What can hang from each mark:
ditum: koma papibos timef zasuk
papibos: ditum veki
fuvab: koma papibos
sodin: papibos
zasuk: ditum fuvab
veki: papibos timef
zava: fuvab
koma: ditum
timef: ditum

Each row was made from one small tree. The marks that hang from a mark follow it in brackets, in alphabetical order. Every link used is in the known rows. Write each row's tree.
Known rows:
veki(papibos(ditum(koma zasuk)) timef):  1.024 -0.079  2.150 -0.313  0.648  0.237 -0.417 -0.406  0.938 -0.218  2.137  0.951  2.554 -2.943 -0.684 -1.666  4.179 -1.048 -0.743 -4.354 -2.645  2.382 -0.789  4.610
koma(ditum(papibos timef)): -2.483 -0.818  0.950  0.043  1.055  0.864 -1.125 -1.770  1.721  1.988 -1.336  1.629  1.191 -2.873 -1.928 -2.451 -0.789  5.216 -0.858  0.193 -1.852 -1.447 -1.178 -1.525
sodin(papibos(veki(timef))):  1.392  0.865 -1.044 -0.534  0.683 -0.355 -1.585  0.967  2.224 -0.010  1.741 -0.186  0.053 -0.494  0.420 -5.164  7.611 -3.440 -0.267  0.743 -3.736  0.717  1.781 -0.507
ditum(papibos): -0.344  1.331  0.365 -0.551  0.612 -0.637 -0.795 -1.242  0.946  1.945  0.714  2.094  0.296 -3.390 -1.885 -3.880  1.856  1.673 -2.077  0.701 -1.841  0.929 -1.151 -0.840
papibos(ditum veki):  0.758  0.224 -1.485  0.765 -0.891  1.263 -0.564  4.641  0.958 -0.013  0.352 -2.050  1.503 -0.131  0.409 -1.443  3.011 -3.036 -0.898  1.176 -3.348  1.284 -1.247 -1.028
ditum(koma timef zasuk):  1.911 -2.605  1.851 -0.433  0.581  0.303  0.984 -1.523  1.015  3.780  1.245  4.238  1.946 -3.700 -1.428 -0.320 -1.417  4.527  0.605 -3.605 -1.696 -1.157 -1.295  0.290
zasuk(ditum(koma) fuvab):  1.559 -1.302 -0.955  0.381  0.066 -0.494  0.464 -1.690  1.233  0.377  2.573 -1.057  0.191 -3.820 -4.229 -0.159  0.761  3.604  2.923 -1.735 -1.450  2.435 -4.236  0.098
sodin(papibos(ditum veki)):  0.394  0.484 -1.490  0.591 -0.760  0.948 -1.439  2.822  1.946  0.646  0.925 -1.633  0.415  1.570  0.577 -2.106  5.202 -3.437 -1.016  1.122 -3.714  0.425  1.497 -2.002
zava(fuvab):  3.813  0.175  0.059  0.289  1.815  1.032  0.703 -0.133  1.291 -0.104 -2.003  0.418 -0.367 -2.400 -0.577 -4.039  2.216 -0.475 -0.664 -0.965 -3.498  0.727 -1.423 -1.756
timef(ditum(koma papibos(veki) zasuk)):  1.003  0.313 -1.323  0.219 -0.807 -1.171 -0.357 -0.439  0.898  3.360  2.647  2.806  2.542 -3.385 -2.639  3.961 -0.691  1.572 -1.258 -1.668 -2.420  0.665 -1.431 -0.520
zava(fuvab(koma)):  3.099  0.296  0.319  0.425  1.669  2.647  2.103  1.770  0.126  0.213 -0.833  1.483 -0.710 -1.258 -0.834 -2.803  2.370 -0.191 -0.439 -1.319 -3.333  0.861 -1.025 -1.969
fuvab(papibos(ditum)): -0.718  0.830 -0.015  0.145 -0.316  2.921 -0.691  0.868  1.880  0.833  0.527 -0.489  0.468  2.506 -0.160 -2.254  2.243 -0.726 -2.358 -0.628 -2.854  0.567 -0.909  0.638
ditum(papibos(veki) timef): -0.626 -0.662 -0.110 -0.431  1.109 -0.668 -0.423  2.234  1.580  2.996 -1.253  2.683  1.022 -3.768 -0.696 -4.878  0.796  3.337 -1.222  1.986 -2.508  0.846 -0.114 -0.931
zasuk(ditum fuvab(papibos)):  1.325 -0.081 -1.423  0.228  0.082  1.334  0.105 -2.010  2.425 -0.157  1.703 -2.145 -0.403 -0.830 -2.954 -2.178  1.726  2.834  1.547 -1.084 -2.270  2.946 -3.529  0.416
sodin(papibos(veki)):  1.586  0.584 -1.623  0.138 -0.091  0.156 -1.456  0.802  1.926  0.188  1.401 -0.325 -0.315 -0.051 -0.033 -3.753  6.294 -2.886 -0.997  0.941 -3.517  0.692  1.695 -2.268
fuvab(koma papibos): -0.422  0.988  0.368 -0.236  0.061  4.219  1.280  1.321  0.506  0.782  2.208  2.214 -0.579  2.397 -0.957 -2.274  3.387  0.257 -2.081 -1.186 -2.503  0.936 -0.343  0.029
fuvab(papibos):  0.285  0.905  0.091 -0.306  0.183  2.179 -0.657 -1.077  2.119  0.435  1.008  0.942 -0.265  1.035 -0.713 -3.920  3.309 -0.050 -2.229 -0.714 -2.841  0.855 -0.842  0.338
papibos(ditum(koma timef) veki): -0.624 -2.113 -0.503  0.448 -0.321  0.733  0.163  5.644  1.116  2.154 -0.269  0.513  2.121 -0.932 -0.322 -0.425  0.692  0.516  0.083  0.342 -2.778  0.322 -0.788 -0.099
papibos(ditum):  0.220  0.141  0.276  0.396 -0.230  1.553 -1.099  0.994  0.663  0.178  0.749 -1.907  0.954 -0.575  0.471 -1.933  1.805 -1.584 -1.219 -0.058 -2.554  0.292 -1.958 -0.657
papibos(ditum(timef)): -0.247 -1.574  0.929  0.074  0.572  2.034 -0.993  1.422  0.962  1.194 -0.490 -1.295  1.258 -1.076  1.284 -3.116 -0.033  0.688 -0.687  0.150 -2.476 -0.369 -1.830 -0.660
zasuk(ditum):  0.962 -0.460 -0.502  0.044  0.036 -0.225 -1.296 -1.898  1.444 -0.842  1.505 -1.495 -0.414 -3.328 -1.284 -2.632  1.876  1.155  0.053 -0.704 -2.489  2.990 -1.849 -2.608
papibos(veki):  1.920  0.218 -1.541  0.233 -0.228  0.338 -0.464  2.227  1.257 -0.604  0.885 -0.395  0.654 -1.992 -0.122 -3.536  4.316 -1.967 -1.017  1.099 -3.274  1.660 -1.089 -1.090
ditum(koma zasuk):  2.500 -0.576  0.974 -0.180 -0.408  0.013  0.815 -2.100  0.745  2.598  2.893  3.323  1.544 -2.911 -2.624  1.083  0.732  1.722  0.008 -3.954 -1.831 -0.301 -1.908  0.284

Which tree is each row?
 1.512  0.850 -0.383 -0.064 -0.332 -0.140 -1.501 -3.417  0.923  2.293  2.174  0.965  1.878 -3.461 -1.035  1.465 -0.788  1.272 -1.834 -1.367 -2.412  0.239 -2.173 -1.112 : timef(ditum(papibos zasuk))
 2.699  1.032 -0.037 -0.094  0.252  0.036  0.998 -2.973  1.046  3.551  1.615  1.995  1.444 -3.891 -3.232 -1.313  0.001  3.380  0.668 -1.578 -1.533  0.190 -3.470  1.041 : ditum(papibos zasuk(fuvab))
 0.363  0.852 -1.015 -0.054  0.202  0.548 -1.631  2.842  2.001  0.314  1.365 -1.633  0.633  1.019  0.963 -3.617  6.601 -4.107 -0.284  0.695 -3.787  0.503  1.607 -0.329 : sodin(papibos(ditum veki(timef)))
-0.564  0.250 -1.423  0.065 -0.325 -1.567 -1.126  0.641  0.925  2.177  2.087  1.779  1.662 -3.020 -2.368  2.140  0.401  1.000 -1.814  0.170 -2.423  1.051 -1.326 -0.663 : timef(ditum(koma papibos(veki)))
 0.571 -1.645  1.137  0.412  0.398  2.192 -0.449 -2.942  1.863  1.304 -0.417  0.907  1.917 -2.354 -0.867 -0.611 -1.003  3.953  0.323 -2.416 -2.335 -2.149 -1.662 -1.519 : koma(ditum(timef zasuk))
 0.686  0.634 -0.618  0.076  0.147  0.693 -0.826  4.590  1.233 -0.268  0.931 -2.054  1.865 -0.644  0.879 -3.127  4.704 -3.707  0.014  0.773 -3.720  1.443 -1.155  1.151 : papibos(ditum veki(timef))
-1.032 -2.218  1.334  0.014  0.430  1.113 -0.287  2.062  0.821  2.240  0.240  0.663  1.608 -1.364 -0.467 -0.882 -0.634  2.024 -0.149 -0.928 -1.937 -0.613 -1.470  0.127 : papibos(ditum(koma timef))
 2.148  1.046 -0.765  0.447  1.501  2.206  1.011  3.947  2.561  0.685 -2.447  0.090  0.592  1.440 -0.222 -3.357  3.381 -1.950 -0.724 -0.884 -4.515  1.459 -0.161  0.807 : zava(fuvab(papibos(ditum veki(timef))))
-0.919  0.257 -0.365 -0.261  0.050 -1.136 -1.440 -1.634  0.661  2.425  2.291  1.920  1.343 -3.425 -2.391  1.637 -0.422  1.856 -1.859 -0.622 -1.824  0.424 -1.857 -0.401 : timef(ditum(koma papibos))
-0.417 -0.569  0.072  0.385  0.633  4.853  1.660 -0.020  1.169  1.020  0.908  0.317  0.272  1.276 -2.310 -1.365  1.103  3.859  1.200 -1.025 -1.939 -0.862 -3.009  1.383 : zasuk(fuvab(koma(ditum(timef)) papibos))
 0.832 -1.004  0.558  0.089  0.083  1.741 -1.244 -0.739  1.871  2.333  0.693 -0.201  0.807  0.548  0.953 -1.869  1.860 -0.096 -0.448 -1.201 -2.802 -1.323  1.023 -1.634 : sodin(papibos(ditum(timef zasuk)))
 1.914  1.635  0.024 -0.550  0.348 -1.167  0.299  0.325  1.473  3.127  1.603  3.004  2.043 -3.814 -1.840 -2.568  2.702  0.696 -0.360 -1.046 -2.864  1.265 -0.584  0.936 : ditum(papibos(veki(timef)) zasuk)
-0.962  0.789 -0.456 -0.228 -0.074  1.489  0.201  4.303  2.345  1.483  1.303  0.898  1.549  2.218 -1.114 -1.485  4.104 -1.496 -0.981 -0.897 -3.280  1.245 -0.072  2.696 : fuvab(papibos(ditum(koma) veki(timef)))
 2.830  0.232 -0.906  0.380 -0.637  3.066  0.276 -2.447  0.684  1.225  3.231 -0.532  1.597 -0.461 -0.827  2.445  0.155  0.636 -0.188 -2.524 -2.567 -0.055 -3.523  0.645 : timef(ditum(zasuk(fuvab(koma papibos))))
-0.909 -0.687  1.297  0.109  0.596  1.144 -0.363 -2.944  1.761  3.124 -0.845  2.504  2.013 -3.152 -2.286 -0.586 -1.944  5.892 -0.283 -1.725 -1.816 -1.830 -1.191 -1.377 : koma(ditum(papibos timef zasuk))
 0.912  0.460 -1.336 -0.330  0.304 -0.790 -1.830  0.815  2.145  0.537  2.674  0.121  0.657 -0.577 -0.292 -2.056  6.150 -2.901 -0.241 -0.022 -3.589  0.513  1.477 -0.271 : sodin(papibos(veki(timef(ditum(koma)))))
 0.698  0.278 -0.130 -0.135 -0.455 -0.914 -0.635 -2.817  0.686  3.515  2.936  2.841  2.256 -3.654 -2.693  3.646 -1.645  2.430 -1.402 -2.479 -1.845 -0.062 -1.974 -0.244 : timef(ditum(koma papibos zasuk))
 2.410 -0.465 -0.783  0.272 -0.668  1.233  0.076 -3.049  1.250  2.145  3.319  0.787  2.089 -1.304 -2.356  3.768 -0.684  1.722  0.154 -3.295 -2.129 -0.267 -3.641  1.537 : timef(ditum(koma zasuk(fuvab(papibos))))
-1.874  1.003 -1.164  0.617 -0.773  4.697  1.368  3.449  1.177  0.270  1.099  1.544  0.579  3.395 -1.922  0.302  3.550  0.476 -1.457 -0.654 -3.093  0.538  0.124 -0.745 : fuvab(koma(ditum) papibos(veki))
 1.609 -0.892  1.243 -0.317  1.150  1.750  2.308 -0.907  0.379  4.877  0.787  3.700  1.493 -3.844 -2.378 -1.709 -1.990  6.435  1.308 -1.586 -1.413 -0.712 -2.864  0.959 : ditum(papibos timef zasuk(fuvab(koma)))
 2.986  0.780 -1.258  0.434  1.285  1.981  1.242  2.423  2.501  0.437 -2.513  1.192 -0.134  0.695 -0.935 -3.486  3.324 -0.879 -1.460 -0.612 -4.308  1.598 -0.077 -0.773 : zava(fuvab(papibos(veki)))
 2.315  0.083  0.195  0.683 -0.748  3.366  1.284  0.784 -0.092  1.695  2.149 -1.143  1.630 -0.353 -0.843  0.974  0.338  0.045  0.976 -2.047 -2.198 -0.315 -3.671  0.678 : papibos(ditum(zasuk(fuvab(koma))))
 3.465 -0.205 -0.800  0.474 -0.569  2.284  0.209 -2.603  0.094  0.698  3.366 -1.028  1.654 -2.179 -0.627  2.284 -0.080  0.291  0.391 -2.088 -2.541 -0.225 -4.146 -0.121 : timef(ditum(zasuk(fuvab(koma))))
-0.988 -1.450  0.514 -0.104  0.320  0.772 -1.203  0.699  1.729  2.399  0.902  0.513  0.456  0.587 -0.058 -1.584  2.236  0.507 -0.492 -0.628 -2.392 -1.264  1.177 -1.092 : sodin(papibos(ditum(koma timef)))
-1.737  1.328 -0.362  0.138  0.562  0.004 -1.198  0.077  1.881  0.677  0.032  0.809  1.549 -2.388 -2.457 -2.123  2.815  1.667 -0.348  0.428 -2.640 -0.176 -0.813 -0.377 : koma(ditum(papibos(veki(timef))))
 0.151 -1.427 -0.763  0.561 -0.198  1.519 -0.459  5.113  1.215  0.944 -0.909 -1.363  1.717 -0.664  1.404 -2.542  1.512 -0.701 -0.473  1.447 -3.286  0.579 -1.006 -0.772 : papibos(ditum(timef) veki)
 0.732  0.171 -1.128  0.162  0.451 -0.805 -0.160 -2.187  1.599  1.044  1.419 -1.161 -0.134 -4.342 -3.969 -2.245  0.588  4.367  1.846  0.155 -1.545  2.972 -3.812 -0.528 : zasuk(ditum(papibos) fuvab)
-0.679 -2.090  1.420  0.346  0.260  0.895 -0.688  0.906  0.846 -0.114 -0.244  0.727  1.571 -2.517 -0.284 -1.887  1.846  1.326 -1.891 -2.151 -2.246  2.146 -0.457  1.867 : veki(papibos(ditum(koma timef)))
-0.072 -0.427 -1.130  0.722 -0.905  0.363  0.106  5.323  0.791  1.231  0.981 -0.230  2.003 -0.352 -1.107  0.677  2.292 -1.695 -0.492  0.111 -2.794  1.009 -1.147 -0.178 : papibos(ditum(koma) veki)
-1.578 -1.689 -0.463 -0.252  0.557 -2.188 -0.142  1.684  1.830  2.804  0.330  2.609  0.932 -4.451 -3.389 -1.100 -0.683  5.671  0.445 -0.193 -1.851  2.898 -0.171 -1.834 : zasuk(ditum(koma papibos(veki) timef))
 2.905  0.948 -1.351  0.138  1.640  1.615  0.531  1.967  2.709  0.134 -1.799  0.500  0.445  0.414 -0.104 -2.914  3.381 -1.670 -1.206 -0.866 -4.638  1.440 -0.203  0.295 : zava(fuvab(papibos(veki(timef(ditum)))))
 0.421  0.569 -0.265  0.491 -0.174  4.662  1.960  1.891  0.574  1.129  1.982 -0.808  0.346  2.233 -1.685 -0.961  2.104  0.712  0.520 -0.676 -2.128  0.373 -3.294  2.073 : zasuk(fuvab(koma papibos(ditum)))
 1.966 -0.163 -0.129  0.853 -0.211  2.364  0.126 -3.705  1.550  0.531  1.067 -0.667  1.782 -1.987 -2.533  0.653  0.537  2.594  1.459 -2.480 -2.031 -1.571 -3.746 -0.252 : koma(ditum(zasuk(fuvab)))
-0.353  0.790  0.699 -1.136  1.449 -1.469 -1.706 -1.542  1.187  1.416  2.844  1.558  1.555 -3.875 -1.254 -1.771  2.277  0.496 -0.517 -1.073 -2.335  0.546 -1.685  1.926 : veki(timef(ditum(koma papibos)))
 3.230  0.451  0.050  0.211 -0.307  3.535  2.296 -1.373  0.656  2.026  2.716  1.406  0.790  0.101 -2.152 -0.232  1.547  1.707  0.790 -3.015 -2.136  0.011 -3.121  1.552 : ditum(zasuk(fuvab(koma papibos)))
 1.616 -0.344  0.258  0.373  1.777  3.024  1.038  1.919  2.311  1.437 -3.420  0.690  0.188  1.179 -0.018 -3.251  0.506  0.928 -1.382 -1.338 -3.880  0.305 -0.475 -0.464 : zava(fuvab(papibos(ditum(timef))))
